Each row comes from the steps of one walk. Every step used is in the known rows, and no mark comes twice. Write the walk behind each row, first mark first.
Known rows:
C M: [  1   8   8  10 -16  12   1 -24   0  17  -6  -1  26  -7 -15  13   0  -3]
C M R: [  9   3  -2  21  -1   9   4 -38 -23 -21  -2   0 -10 -15 -37  -2  14  -5]
R X G: [ -1   2 -20 -16 -24  12  30 -13   9  20  19  -1 -10  22  -1   8 -48   1]
Z F: [  3 -17  -2  -3  27  15  19  -6   9  11   4   6   8  19   2 -14   7 -24]
G X C P: [  5  20 -18  13 -19   1  -3  13 -33   4  -5   8 -11   2  -7  -9  -9 -15]
C M R X: [ -7  14 -11   5   1   5  34 -42  -1 -13   2   4 -18  21  -9  -4 -22   1]
Z F M C: [  6  -9  12 -12   6  19   8  -6 -21  -1  17  13 -15  25  -7   2  10 -27]
G X R M C P: [  9  10  -8  18 -26  25  -5  -1 -54   5   0 -10 -27  22  -6 -12   7 -37]
M R X: [ -7  11 -16   0   8  -1  34 -32  -2 -21   5   5 -30  26  -2 -11 -22   1]
Z F M C P: [ 12   5  12  18  -3  24  10  -6 -46  11   7  -3 -22  20  -4 -16  -1 -25]
Z F M: [  1 -16   5  -7  21  16  37 -10  -2  30  21  13  -5  42   2   0  17   4]
P C M R X G: [ -3  -3 -18 -11 -25  17  26 -30  -6   4  18   2 -12   7 -20  15 -49  -6]
G X R M: [ -2 -12 -32  -4 -24  19   5  -2 -17  17   7   0 -13  46  -2  10  31 -16]
F M R X C P: [ 11  12 -14  17  -9   4  23 -10 -38  -3   5  15 -26  22 -10  -6 -21   2]
R M C P: [  9   7  -2  23 -18  19  -6   1 -60   1  -1 -12 -25  16  -2 -10  -4 -29]
Z F M R: [ 10 -13  -3   8  24  12  29 -30 -24 -13  18  10 -31  20 -25 -11  26   0]
P C X: [-24  -1  -3 -10  -3  -3 -32 -18   6  -9  -3  -2  19 -41  19  -5 -33  -6]
P C X R: [  4 -21  -3 -10 -18  19 -18 -28  20  -4   2   6  14 -17  -2  -1  -1  -7]
P C: [-17 -18   7 -12  -2   0 -18   6 -12 -18  -1   8   8 -26   0  23 -25 -14]
C X R: [ 13 -12  -6  -3 -18  18  -9 -32  26   5   1   3  10  -4  -1 -13  11   1]

Write each row's walk:
[ -4 -26 -23  -4 -21  18  -9 -16 -15   8   7   0  -1  23   6  12   9  -9]
P C X R M
[-13   9  -9   0   0   4  29 -40  -6 -19   2   7 -15  14  -9   4 -31  -4]
P C M R X
[ 16 -18  -1  -9 -13  29  -4 -35  16   6  11   9   4   9  -5 -13  17 -14]
Z F M C X R
[  1  -5   2  16  -2   9  -5 -35 -28 -29  -1   4  -6 -26 -37  10   1 -11]
P C M R
[-11  -4  14   2 -17  11 -11 -18  -8   5  -7   5  32 -25 -15  29 -17 -13]
P C M
[ 14 -12   0  -9 -21  24  -9 -33  13   4   9   8   1   2  -6  -8  15  -7]
F M C X R
[ -3  16 -14  -2 -27   2  -7  -8   0  10  -7  20  27  -7 -22  21  -1 -12]
G X C M
[  8 -26 -21   1 -20  21   6  -6 -18  12   8   1 -11  43  -4  14  26  -7]
X R M
[  1   9  -8  -1 -21   2   9 -21   6   6  -3  24  25   6 -15  24 -21   0]
R X C M
[ 11  11  12  19 -13  19   5  -4 -49   7   6  -5 -24  13  -5 -11  -4 -16]
F M C P
[ 11 -16  -7  -6 -23  23 -14  -3 -32 -13   8   4 -20  26 -11  11  17 -33]
X R M C
[  0   2 -18 -12 -27  12  -5 -18  10  22  15  -8   7 -17   1  -6 -37   2]
C X G
[ 14   0 -10  16  -6   3  -2 -32 -23 -29   0  15  -7 -16 -44   6   9  -4]
X C M R
[  6  -2 -15 -10 -23  19   2  -9  17   9   2   5  -3  16 -12  -4  30 -16]
G X R
[  2 -20 -25   0 -20  19  -4 -18 -11  14   7  -2  -4  32   6   3  18  -4]
C X R M
[ 16   1  -1  22 -24  27  -4  -4 -55   3   0  -9 -24  21  -8  -9   3 -30]
X R M C P
[  3   4 -20  -7 -24  17  32 -33  -2  10  19   0 -15  15 -19   7 -40  -1]
C M R X G
[  4  -6 -22 -13 -10  20  47 -28  -2  16  28   5 -24  34 -13   0 -34  -2]
Z F M R X G
